Known rows, with every way that one mark hangs from another
X[Y[R[S[B]]]]: [ 0.00 -0.13 -0.05  0.48 -0.15 -0.03  0.13 -0.02  0.01  0.06 -0.02  0.18
 -0.19  0.04 -0.51 -0.02 -0.15  0.36  0.30  0.22 -0.14  0.47 -0.01  0.19
  0.05]
M[G[R[E S] T]]: [ 0.51  0.09  0.23  0.14  0.01  0.05 -0.08 -0.13  0.21  0.06 -0.61  0.05
 -0.33  0.14  0.41 -0.11  0.03 -0.19  0.10 -0.07 -0.13 -0.16 -0.18  0.08
 -0.24]
S[B[C] K[F Z]]: [-0.12  0.21 -0.11 -0.40  0.05 -0.23  0.01  0.21 -0.14  0.05  0.01  0.30
  0.21 -0.17 -0.25  0.40 -0.02 -0.40 -0.20 -0.13 -0.02 -0.31  0.04  0.13
  0.13]
K[F]: [-0.33  0.07 -0.29 -0.17  0.12 -0.08  0.12 -0.09 -0.07  0.26  0.10 -0.18
 -0.15 -0.07  0.03  0.34  0.09 -0.05  0.35 -0.24  0.09  0.33 -0.15  0.12
 -0.09]
Y[X]: [-0.23 -0.15 -0.15  0.14 -0.19 -0.18 -0.05 -0.11  0.17  0.16  0.17 -0.06
  0.06 -0.16 -0.04  0.06  0.03  0.04  0.38  0.02  0.02  0.24  0.11 -0.16
 -0.05]
Z[A]: [-0.28  0.15 -0.12 -0.08  0.17  0.00 -0.02 -0.02  0.27  0.25  0.32 -0.09
 -0.06  0.11  0.11 -0.12  0.12 -0.05  0.15 -0.11 -0.06  0.55 -0.06 -0.18
 -0.17]
M[G[T]]: [ 0.13  0.10 -0.17 -0.02 -0.03 -0.08 -0.08 -0.01  0.28  0.03 -0.33 -0.07
 -0.27 -0.03  0.11  0.09 -0.06 -0.33  0.32 -0.17 -0.14  0.26 -0.27  0.16
 -0.25]
Z[K]: [-0.11  0.02 -0.26 -0.08  0.15  0.09 -0.01 -0.05  0.25 -0.03  0.01 -0.20
 -0.03  0.00 -0.26 -0.25  0.01  0.03  0.34 -0.13 -0.17  0.30 -0.03  0.09
 -0.19]
R[E]: [-0.09 -0.01 -0.12  0.04  0.07  0.15 -0.03  0.08  0.24  0.40  0.16  0.08
 -0.19  0.01  0.09 -0.07  0.09  0.03  0.16  0.02 -0.13  0.33  0.07 -0.27
 -0.12]
R[E S[B K]]: [ 0.18 -0.02  0.06  0.05 -0.10  0.16  0.00  0.14  0.14  0.21  0.01  0.34
 -0.06  0.05 -0.22 -0.04 -0.07  0.06 -0.44  0.42 -0.13 -0.09  0.11 -0.16
  0.05]
S[B[C U] K[F] R]: [-0.07  0.19 -0.05 -0.35 -0.20 -0.16  0.13  0.53 -0.34 -0.13  0.43  0.01
  0.26 -0.01 -0.55  0.31 -0.29 -0.31 -0.17  0.29 -0.09 -0.73  0.08 -0.15
  0.01]
X[Y[R[S[B[C] K]]]]: [ 0.20  0.03  0.13  0.29 -0.19 -0.10  0.10  0.24 -0.27  0.11  0.03  0.22
  0.05  0.05 -0.41  0.03 -0.20  0.28  0.08  0.30 -0.35  0.12  0.02  0.15
  0.07]
Z[K[S]]: [ 0.00 -0.08 -0.04 -0.06  0.07  0.11  0.03 -0.09  0.00 -0.22  0.04 -0.25
 -0.04 -0.02  0.01 -0.35  0.05  0.16  0.24 -0.22 -0.02  0.26 -0.04  0.12
 -0.06]
G[R[E S] T]: [ 0.33  0.13  0.27  0.12 -0.03  0.05 -0.07 -0.20  0.12  0.17 -0.34  0.21
 -0.17  0.09  0.43 -0.15  0.18 -0.15  0.14 -0.07 -0.03 -0.20 -0.01  0.06
 -0.08]
G[R T]: [ 0.07  0.26 -0.01 -0.09 -0.04 -0.19 -0.04 -0.21  0.21  0.10 -0.22  0.26
 -0.16  0.06  0.18 -0.07  0.11 -0.40  0.52 -0.29  0.04 -0.03 -0.09  0.16
 -0.10]
S[B K[F Z[A]] R]: [-0.22  0.25 -0.20 -0.13  0.21 -0.12 -0.08  0.08  0.05 -0.27  0.01  0.23
  0.41 -0.13 -0.25  0.21 -0.15 -0.38 -0.55  0.08  0.14 -0.42 -0.10  0.15
  0.13]
R[E S[B[U]]]: [ 0.10 -0.21  0.07  0.08 -0.23  0.24  0.10  0.22  0.22  0.13  0.27  0.06
 -0.30  0.11 -0.29 -0.12  0.00  0.14 -0.08  0.34 -0.05  0.05  0.21 -0.37
 -0.08]
X[Y]: [-0.17 -0.04 -0.12  0.20 -0.02  0.06  0.19  0.11  0.22  0.25  0.07  0.12
 -0.29  0.00 -0.06  0.05 -0.01  0.15  0.52 -0.23 -0.14  0.60  0.10 -0.28
  0.02]
B[U]: [-0.04 -0.03 -0.15 -0.21 -0.20  0.10  0.12  0.19  0.11  0.09  0.31 -0.22
 -0.17  0.08 -0.15 -0.11  0.02 -0.02  0.45 -0.01 -0.02  0.28  0.10 -0.39
 -0.18]
X[Y[R]]: [-0.06  0.00 -0.14  0.38 -0.03 -0.03  0.08  0.03 -0.01  0.15  0.06  0.05
 -0.13  0.03 -0.19 -0.04 -0.09  0.30  0.57 -0.01 -0.19  0.61 -0.07  0.10
 -0.04]
K[S[R] Z[A]]: [-0.01 -0.01  0.13  0.07  0.14  0.10 -0.21 -0.16 -0.14 -0.30 -0.02 -0.13
  0.29 -0.10  0.43 -0.29  0.04 -0.06 -0.28 -0.16  0.17 -0.01 -0.01 -0.11
  0.12]
R[S[B[C]]]: [-0.08 -0.09  0.01 -0.06 -0.17 -0.07  0.00  0.05 -0.07  0.31  0.17  0.13
 -0.16  0.02 -0.43  0.06 -0.07 -0.03  0.00  0.19 -0.18  0.08  0.12 -0.04
 -0.04]
K[S]: [-0.05 -0.09  0.00 -0.05 -0.12  0.03  0.04 -0.11 -0.13  0.06  0.13 -0.07
 -0.17 -0.02  0.19 -0.14  0.04  0.07  0.23 -0.15  0.12  0.35 -0.02 -0.11
  0.06]
S[B K[F Z[A]] R[E]]: [-0.17  0.23 -0.08 -0.02  0.30  0.04 -0.12  0.21  0.14 -0.19  0.07  0.31
  0.40 -0.12 -0.07  0.14 -0.09 -0.29 -0.71  0.17  0.08 -0.49 -0.02  0.00
  0.11]
E[R[S[B[C]]]]: [-0.09 -0.28 -0.03 -0.21 -0.10 -0.13 -0.03 -0.07  0.17  0.19 -0.03  0.02
 -0.20  0.23 -0.38  0.20 -0.11  0.15  0.10  0.11 -0.09 -0.15  0.21 -0.04
  0.04]

Rows
[ 0.15 -0.21  0.10  0.56 -0.17 -0.08 -0.19 -0.19 -0.17  0.11 -0.01 -0.19
  0.22 -0.11  0.07 -0.10  0.03  0.49  0.02  0.47 -0.11  0.06 -0.02  0.16
 -0.08]  Y[R[E S] X]
[ 0.10 -0.22 -0.05 -0.35 -0.09 -0.03  0.10 -0.04  0.14 -0.30 -0.27 -0.13
  0.05  0.15 -0.14  0.32 -0.07  0.12 -0.16  0.00  0.22 -0.51  0.16 -0.02
  0.14]  E[R[S[B[U] K[F Z]]]]
[ 0.06 -0.16  0.24  0.00 -0.28  0.09  0.02  0.46 -0.27 -0.10  0.56  0.06
 -0.06  0.02 -0.20 -0.19 -0.11 -0.03 -0.14  0.26 -0.06 -0.45  0.25 -0.44
  0.06]  K[S[B[C U] R[E]]]
[-0.07 -0.11  0.10 -0.20 -0.14 -0.07  0.06  0.22 -0.52 -0.42  0.19 -0.13
  0.16 -0.19 -0.07  0.18 -0.04 -0.22 -0.14 -0.14  0.22 -0.58  0.10 -0.08
  0.17]  K[F S[B[C U] R] Z]
[ 0.35  0.03  0.17  0.49 -0.05  0.17  0.06  0.14 -0.14  0.13 -0.14  0.07
  0.04  0.04  0.09 -0.09 -0.08  0.50  0.02  0.28 -0.29  0.24 -0.03  0.04
  0.05]  X[Y[R[E S[K]]]]
[ 0.09  0.17  0.07 -0.17  0.16  0.06 -0.03 -0.16 -0.21 -0.04 -0.27 -0.23
  0.32 -0.06  0.42  0.13  0.10  0.01 -0.40 -0.09  0.06 -0.03 -0.13  0.10
  0.04]  R[S[K[F Z[A]]]]
[ 0.05  0.09  0.12 -0.03  0.20  0.12 -0.01  0.06  0.10  0.02 -0.10  0.19
  0.17 -0.04  0.17  0.13  0.12 -0.04 -0.68  0.10  0.08 -0.16  0.02  0.01
  0.09]  R[E S[B K[F Z[A]]]]
[-0.21  0.02  0.07 -0.13  0.25  0.01  0.03 -0.20 -0.21 -0.20 -0.01 -0.28
  0.12 -0.13  0.65  0.10  0.29 -0.03 -0.08 -0.52  0.35  0.27 -0.13  0.09
  0.09]  K[F S Z[A]]
[-0.37  0.17 -0.20 -0.16  0.43  0.01  0.09 -0.03  0.19 -0.09  0.21 -0.43
  0.09  0.07  0.06 -0.04  0.18  0.05  0.17 -0.33 -0.03  0.37 -0.20  0.22
 -0.24]  Z[A K[F]]
[ 0.25  0.13  0.34  0.05 -0.12 -0.11 -0.07  0.02  0.10  0.21 -0.15  0.48
 -0.18  0.08  0.05 -0.06  0.12 -0.31  0.05  0.02 -0.12 -0.41  0.13  0.08
 -0.04]  G[R[E S[B[C]]] T]
[-0.14 -0.02  0.18 -0.15  0.05 -0.10 -0.10  0.09 -0.01 -0.08  0.26  0.18
  0.07 -0.04  0.08 -0.15  0.15 -0.22 -0.20 -0.25  0.09  0.15  0.13 -0.14
  0.12]  K[S[B[C]] Z[A]]
[ 0.25  0.17  0.16  0.01 -0.09 -0.10 -0.05 -0.33  0.04  0.06 -0.39  0.15
 -0.13  0.06  0.26 -0.10  0.09 -0.21  0.31 -0.15  0.03 -0.12 -0.06  0.22
 -0.06]  G[R[S] T]
[-0.05 -0.01  0.11 -0.06  0.14  0.08 -0.09 -0.17  0.00 -0.15  0.01 -0.11
  0.10 -0.06  0.53 -0.24  0.22 -0.04 -0.09 -0.36  0.18  0.37 -0.01 -0.13
  0.08]  K[S Z[A]]
[ 0.17  0.01 -0.05 -0.11 -0.11  0.04 -0.06 -0.09  0.08 -0.04 -0.28  0.29
  0.11 -0.08 -0.29 -0.01 -0.12 -0.12 -0.37  0.20  0.00 -0.12  0.08  0.03
  0.15]  R[S[B K[Z]]]
[ 0.26  0.06  0.00  0.05  0.13  0.05 -0.03 -0.04  0.35  0.22 -0.30  0.09
 -0.38  0.22  0.15 -0.22 -0.03 -0.13  0.28 -0.09 -0.14  0.09 -0.13 -0.23
 -0.27]  M[G[R[E]]]
[ 0.07 -0.09  0.11  0.19 -0.02  0.17 -0.08  0.00 -0.22  0.00  0.13 -0.04
 -0.03 -0.05  0.26 -0.22 -0.05  0.11 -0.11  0.11  0.03 -0.07  0.03 -0.21
  0.08]  K[S[R[E]]]
[-0.09 -0.16  0.01  0.20 -0.09  0.07 -0.05  0.10 -0.01 -0.07  0.27  0.28
 -0.14 -0.06 -0.22 -0.16 -0.14 -0.02 -0.23  0.23  0.08 -0.14  0.09 -0.15
  0.15]  K[S[B R[E]]]
[ 0.05 -0.28 -0.02  0.36 -0.48 -0.22 -0.02 -0.04 -0.11 -0.18  0.22 -0.15
  0.14 -0.06 -0.57 -0.08 -0.13  0.33  0.19  0.54  0.04 -0.03  0.05  0.16
 -0.08]  Y[R[S[B[U]]] X]
[-0.10 -0.02 -0.10 -0.01  0.18  0.07  0.08 -0.11 -0.33 -0.41 -0.01 -0.44
  0.12 -0.10  0.03 -0.08 -0.03  0.13  0.07 -0.18  0.09 -0.16 -0.16  0.32
  0.02]  Z[K[F S[R]]]
[-0.34  0.01 -0.05 -0.01  0.30 -0.01  0.10  0.00 -0.01 -0.49  0.31 -0.23
  0.15  0.01 -0.18 -0.14 -0.01  0.02 -0.19 -0.12  0.16 -0.10 -0.15  0.32
 -0.01]  Z[A K[F S[B R]]]
[ 0.07 -0.03  0.02 -0.29  0.23 -0.04 -0.04 -0.25  0.08 -0.12 -0.38 -0.30
  0.24  0.17  0.43  0.25  0.07  0.20 -0.29 -0.18  0.15 -0.25  0.00  0.09
  0.11]  E[R[S[K[F Z[A]]]]]
[-0.07 -0.17 -0.15 -0.26 -0.01 -0.14  0.10 -0.15  0.16 -0.03 -0.20 -0.01
 -0.05  0.20 -0.26  0.41 -0.13  0.17 -0.13  0.10  0.13 -0.31  0.03  0.16
  0.13]  E[R[S[B K[F]]]]
[ 0.19  0.10 -0.02 -0.18  0.04  0.06  0.01 -0.20 -0.28 -0.01 -0.42 -0.15
  0.23 -0.14  0.31  0.20  0.02  0.02 -0.27 -0.06  0.07 -0.13 -0.09  0.15
  0.09]  R[S[K[F Z]]]
[-0.11 -0.06  0.05  0.11  0.09  0.09  0.06 -0.04 -0.41 -0.05  0.11 -0.22
  0.00 -0.13  0.38  0.11  0.02  0.12 -0.11 -0.06  0.16 -0.18 -0.11  0.00
  0.10]  K[F S[R[E]]]
